Known rows, with every step that occurs:
F-Z-H-Q-K-C: [ 10  -1   5 -51 -39 -15  -3 -30   6   9  -4 -15 -37 -23  -9  -5  -2  39
  10  -2  -7   8 -18 -13  17   2  42  31   7  15  -8  13  -8  37  60 -10
  31 -49]
Q-F: [-19  -5   0  17  19 -16  -2   3  -3  -6  12 -26  13  -3   2  10   1  -5
 -24  -8   4  -1  -3  -7  15   0   3  -1 -25 -18  -3  15 -15   0  26   2
  -6  13]
F-Z-Q-K-C: [ -2   5  18 -21 -27 -30  19 -14   5  27 -22  -5   8  -5 -13 -20 -17  20
  17   0 -17 -10  -9  -3   7 -16   6  24   9  19 -10 -11 -20  18  32 -19
  13 -48]
F-Q-Z-H-K-C: [ 20  -7   9 -40 -20   4  -5 -25 -28  -1 -33 -11 -26   3  -5  -8   5  38
   1   1   1  -5   8  -9  -5  14  43  17  29  12  11  31  22  13  59 -19
  41 -27]
Q-F-Z: [-21   6  20  18  12 -21  -4  -4  28  -1  10 -22  13 -12  -1  20   4   1
 -12 -20  -9 -22 -16 -32   7   4  -5  -1 -17 -13 -17  11  -6  10  15  -1
 -32 -15]
Q-K-C: [ 16  -2  11 -32  -9 -22  10 -10  -8   8 -22  -8 -20   0  -4 -11 -19  17
   2  16  -7   2   1  14  16 -10  10  32  -2   7  -6  15 -23  20  38  -9
  34 -20]
K-C-Q: [-11  31  -8 -16 -11   0  11  -3 -14   2 -13  -2 -20 -14  -6  -4 -23 -17
   6  -4 -11 -21  11  -4 -15 -11  16  12 -23  -3  11   4  -6 -11  24 -17
  24 -17]
H-Q: [ -1  -7  -9 -25 -17   1  -3 -17  10  -7   5 -12  -7   3   5  -4  -3  16
  -4   3   6   5 -21   2   2  -3  21  -1   9   4   1  -4  -7   4  18   0
   6 -19]
P-Q-Z-H: [ 18  -9  21   2 -25  -2  16 -14 -23 -29  15  22  11 -29 -14   1  23   3
  -1 -11  24 -10   6  -9  -5  30  28 -11  -2  -8 -14  28  15  -6   4  16
  22  -6]
H-K-Q-F: [-15  -8   2 -10  15 -10   2 -15 -24   8   8 -22  -3  19  -3  -9  -3  -1
 -17  -9  25 -27  -4 -26   6 -25  25 -14 -36  -5 -13  15 -16 -13  34 -12
  14 -25]
C-K: [  8 -28 -12 -23   5   1   1 -12   1  -4 -21   5  -5 -20   8   5   0   6
  -6  15   1  -7   1  10  -4  -1   2  12   2   2  -4 -26   7   3  10  13
  -1   2]
H-K-Q: [  1 -11  -2 -28  -5   0  11 -21 -24  19  -5   1 -15  33  -8 -19   0   2
  -5  -1  24 -30   6 -19  -4 -26  27 -17  -7  15  -9  -5  -2 -18  13 -16
  19 -39]
F-Q-Z: [ 11   5  31  -2   0 -10 -17 -30   5 -11 -12   1  31  -9   6  -8   7   0
 -11  -1   0  -4 -18 -10   8   9  -9  -4  32 -12  12   6  14   7   5 -13
  -8  -8]
Z-Q-F: [-31   5   6  28  12  -7   4   1 -11  12  12  -6  33   4  -1  -8   4  -8
 -14  -8   0   1  -7   0  11 -21  -8  -4 -23 -13   0  -5 -27 -11  27  -4
 -10   1]
Q-K: [ 12  -3  28 -20  -1 -17  -6 -16  -4   7 -10   6   0 -14   0 -14  -5  10
   0  -1   1  11 -11   2  23  -4 -13   9   8   3  -3   3 -20  14  19  -1
  13 -24]
K-Q-Z: [ 12  -3  19   1 -10 -11   1 -30 -12  -6   9  -3  23  11  -1 -20   3 -16
  -9   6  23 -23   6 -12   3 -14   6  -6   2 -13  -2  20   2  -9  -2  -8
  10 -26]
K-Q-P: [ 10 -14  -3   0 -26 -21  14 -24  -2   3  -1  12  -8  10   2 -20   5 -29
  15  18  28 -13   2 -19  -2 -14   7 -11 -33  -2 -13 -22  -4 -13   8 -34
 -11 -23]
Z-H-K: [  3 -13   1 -25  -7  18   4  -7 -29   5  -8   9 -34  -1  -5  -9  16  29
  10 -14   8   1  12 -16  -6  14  42   1   4  16  -3  15  23   0  39   3
  31 -21]
C-K-Q-F-Z-H: [ -8  -3  -5  -8  -8 -15   3 -30   4  10  12   1 -15 -52  -7  26  24   8
 -16 -13  15 -21   2 -47   8  -5  24  -5 -34 -11  -9 -12  11  10  35  -5
 -12 -21]
P-Q-Z-H-K: [ 18 -22  27 -16 -19   5  11  -7 -37 -11  -7  17  -7  -3  -9  -9  19  20
   8 -13  23 -20   4 -12  -9  29  42  -8  10  10 -19  33  20 -10  30  12
  37 -35]
H-K: [  3 -15  13 -18   8   5   2   2 -13   9 -20  -6 -20  26   0 -13   3  19
   9  -7   6 -10  -2  -2  -2   0  22   2  14  13  -5  13   1  -2  23   0
  20 -22]
F-Z-H-K-C: [  3  -3  -7 -35 -24   1  10  -8 -14  12 -23  -8 -55   8 -14   1   4  40
  14  -4  -9 -21  10 -19 -11  14  54  17   1  21 -10  25  22  23  51 -10
  32 -35]
F-Q: [ -4  11   8 -15   4  -3 -13 -15  10   7 -14   2   8  -9  -3   0   5   9
  -9  -6  -3   4 -22 -10   2   0 -11  -8  21   8  24 -24   3   4  -6 -20
 -10   5]
Z-H: [  2   3  -4  -1 -14  11   1  -6 -12   2  12  12 -18 -36  -7   7  24   7
   3  -9   6  14  14 -13   0  13  21   1 -10   0   3   5  19   6  21   6
  13   8]
C-Q: [-15  27   1  -4   2   2  -1  -6 -10   4   2   7  -7 -19  -2  -9  -6 -23
  10 -19   2 -14   5 -14  -9  -9  -1  -4 -17  -5  10   2   4 -20  10  -6
   4 -26]

Rows:
[-14  11  -2   6 -14 -14   2 -22   2  12  30  -6  -6 -32 -13  18  24   6
 -16 -24  14 -19   5 -56   6  -2  23 -17 -31 -11 -11   6  11   1  25 -13
 -11 -22]	K-Q-F-Z-H
[-20  11   7   9   3 -29   4 -19  17  12  19 -23  11 -10  -9  12   2 -11
 -13 -19  11 -36 -10 -50   7 -18  -1 -16 -32 -10 -18   1  -9   2   6 -23
 -23 -30]	K-Q-F-Z
[ -1  17  29 -20   5 -13  -2 -22 -19   8 -14  11  -7 -35  -2 -27 -10 -14
   8 -19   6  -5 -10 -14  11 -12 -14   2  -2  -3  13   6 -20  -9  30  -7
  14 -54]	C-Q-K
[-18  -2  24  13  -7 -23  12   8  20 -16  12  -9  21 -17 -10  18   1   1
 -11 -28   6 -36 -21 -31   6  12   4 -20 -33  -3 -27   8 -10  -5  -9   1
 -31 -19]	P-Q-F-Z
[  6   2  -7 -24 -36  -2  20 -19 -31   0 -29  19 -61  -7  -3 -20   4 -12
  27  -3  15 -12  15 -17 -17   9  43  16 -31   7  -7   8   7  -8  69 -32
  30 -39]	Z-H-K-C-Q-P
[  2  -3  10 -20 -15 -17  14  -8 -11  22 -26  -1   4   5 -10 -32 -25  20
  13  11 -12   7   1  17  12 -26   6  19   7  13   1  -6 -30  11  38 -14
  27 -27]	Z-Q-K-C
[ 13  -6  26 -14  -4  -4   5 -33 -28   4 -10 -10   9  30  -2 -29  -2  -7
   3   6  25 -30   8 -17  -2 -17  24  -7  14   0 -10  27   5 -13  15 -13
  19 -49]	H-K-Q-Z
[-16   4  -6   6  11 -17   2 -13  -9   1  25 -20  15   0  -5   1   2 -14
 -21  -3  21 -19   3 -22  13 -27  10 -17 -39 -16   0   2 -18 -12  17 -14
   0  -6]	K-Q-F
[  7 -12   8  -4 -19 -23   1 -27  17  -2 -19  18  -3   2  11  -9  11 -10
   5   3   7   8 -24 -13   3   4  -9   0   0   5   3 -30   6   4  15 -34
 -28   4]	F-Q-P
[ 12 -12 -25 -31  -5  -5  13 -29  -8   6  -9  11  -6  -6  -1  -4   0  -5
  -7  23  16 -24   6  -5  -4 -28   7  -8 -14   2  -3 -43   5 -10  -1  -6
   5 -15]	C-K-Q
[ 15 -33  -9 -20 -25 -20  18 -38   0   2 -23  21 -15  -6  10 -12   7 -24
  10  28  29 -16   0  -9  -3 -18   4  -2 -28   2 -20 -45   1  -7  18 -23
 -18 -18]	C-K-Q-P
[  6 -25  -8 -16 -44  -4   4 -25   3  -9  10   9 -32 -15   8 -12  28   2
  19  12  23  27 -12 -10  -3  19  39   6 -10   0 -15  -9   8   7  52 -14
   2 -11]	Z-H-Q-P
[-15   4  12   9 -19 -11  15  -2   0  -9  28   6  -2 -47 -17  26  29   8
  -7 -35   7 -19  -6 -45   5  21  26 -18 -34 -10 -19   9   7   7  15   6
  -8  -7]	P-Q-F-Z-H
[ 15 -14  34 -24 -10 -22  15  -3 -12 -10  -6  18  14  -9 -11 -15  -7   8
   1 -14  15  -7 -18   3  18   3  -5  -8 -11  10 -14   1 -25   1  -4   7
  12 -23]	P-Q-K
[-25  14  17  11 -18  -8   8 -12  21  29  -5  19  24  -6  -8  -8   6   3
  17 -10 -13 -18 -11 -18  -4 -15 -12  -9   6   9 -19 -26   0  -7  -5 -13
 -33 -33]	F-Z-Q
[ 11   1  33 -31  -1 -21 -12 -28   5  11 -16   6  13 -14  -1 -16  -4  14
  -3 -13   1  13 -32 -11  32  -4 -15   3  22  12  13 -22 -11  21  18 -17
  -5 -24]	F-Q-K
[ 13 -28   4 -20 -21 -13  17 -29 -11  10 -14  12 -21  35   4 -25   8 -14
  22  14  37 -21  -3 -20  -7 -13  23  -7 -15  13 -31 -17  -1 -19  33 -32
   7 -39]	H-K-Q-P
[  5 -20   7 -18 -43 -14  17 -37  -5  20 -14  21 -27   0  -4 -11  25 -10
  23  -1  33 -26   2 -50  -5   2  39 -10 -28  17 -31 -11  18  -5  38 -33
  -1 -57]	F-Z-H-K-Q-P
[  6 -10  24 -33 -28 -15 -12 -38  16  13   9   2 -20 -34  -4  -4  14  30
   9 -16   1  18 -30 -26  17   7  25  10  16   9 -11   5 -11  28  47  -3
  13 -52]	F-Z-H-Q-K
[  8 -27  -7 -14 -37 -15   3 -28  16 -10  -4   1 -17   7  16 -11   7 -13
  17  15  17  13 -26  -1   1   4  24   7  -3   2 -15  -4  -8  -1  33 -18
 -16 -16]	H-Q-P
[-30  27   1  15  23 -10  -6  -1 -13  -7  12 -13   4 -24   1   6  -4 -30
 -17 -24   6 -16  -3 -22   9 -10  -4  -5 -42 -24  14  14 -17 -19  31 -10
   0 -14]	C-Q-F
[ -4   8   3   0 -21   1  -3  -7  10   8  12  10 -20 -42 -10  15  26  10
  12 -22  -2   1   1 -35  -5  22  16  -3  -5   5  -6   4  22  15  12   1
  -5 -22]	F-Z-H
[-11  25  -6 -34 -19   8   6 -10 -25  17 -23   2 -51 -22 -13  -1  -4   8
  24 -21  -7 -37  11 -34 -19   0  45  11 -15  12  -3  13  16  -2  53 -23
  32 -55]	F-Z-H-K-C-Q
[  5 -20   3 -14 -56 -12   1 -32  25  -2  10   9 -28 -24   7  -2  28   4
  25  -4  17   9 -21 -29  -4  22  33   3  -8   6 -28  -8  14  10  42 -20
 -17 -31]	F-Z-H-Q-P
[ 15   6  21   0 -16   3 -11 -27 -11 -12  -2  15   4 -30  -3   0  26   5
  -7 -12   3  13  -5 -19   4  18  13   3  28 -11  15  15  29   8  21  -5
   7  -7]	F-Q-Z-H
[ -1  -6   3 -31 -23   3  10 -29 -16  28   1   6 -31   1 -18  -8  18  13
   6 -16  21 -32   6 -47  -5  -7  39 -17  -5  21 -17   0  21  -7  20 -19
  17 -54]	F-Z-H-K-Q
[-12  -7 -16  -9   5  -5   9 -17 -36   8  18 -17 -16   1 -11  -2  15   0
 -19 -18  24 -16  10 -35   5 -16  42 -12 -33  -4  -1  17  -3  -9  52 -10
  24 -22]	Z-H-K-Q-F
[-14  -8  -4   1   6 -10  -9 -15  10 -16  22 -33   4  -5   6   7   0   9
 -23  -7  12   7 -26  -9  13  -5  24   1 -10 -15  -3  15 -22   6  44   2
  -2  -5]	H-Q-F
[ -1  18  15   4 -12   9  -1 -18 -31 -10  10  16   0 -48  -6  -9  16 -21
   6 -18   7  -6  18 -24  -8  20  17   4  -9 -21   7  31  20  -7  34   2
  23 -26]	C-Q-Z-H
[  2  -1  -6 -35 -14  11  11 -23 -37  18   3   8 -27   7 -15 -17  12  12
   5  -8  26 -20  18 -28  -5 -15  43 -19 -12  17  -6   0  10 -12  30 -15
  34 -38]	Z-H-K-Q
[ -9 -16 -23 -10  16 -20   5 -25  -8  -2   9  -9   7 -16   5   5   0  -9
 -29   5  20 -22   0 -12  14 -27  11  -5 -40 -17  -2 -17 -14  -7  23  -6
  -4  -2]	C-K-Q-F
[ 12 -24  -4 -19 -34  -3  21 -32 -26  12 -10  17 -31  13  -1 -23  24  -4
  19   2  35  -8   8 -32  -4  -6  39  -9 -25  12 -16 -12   9 -13  45 -37
  17 -40]	Z-H-K-Q-P
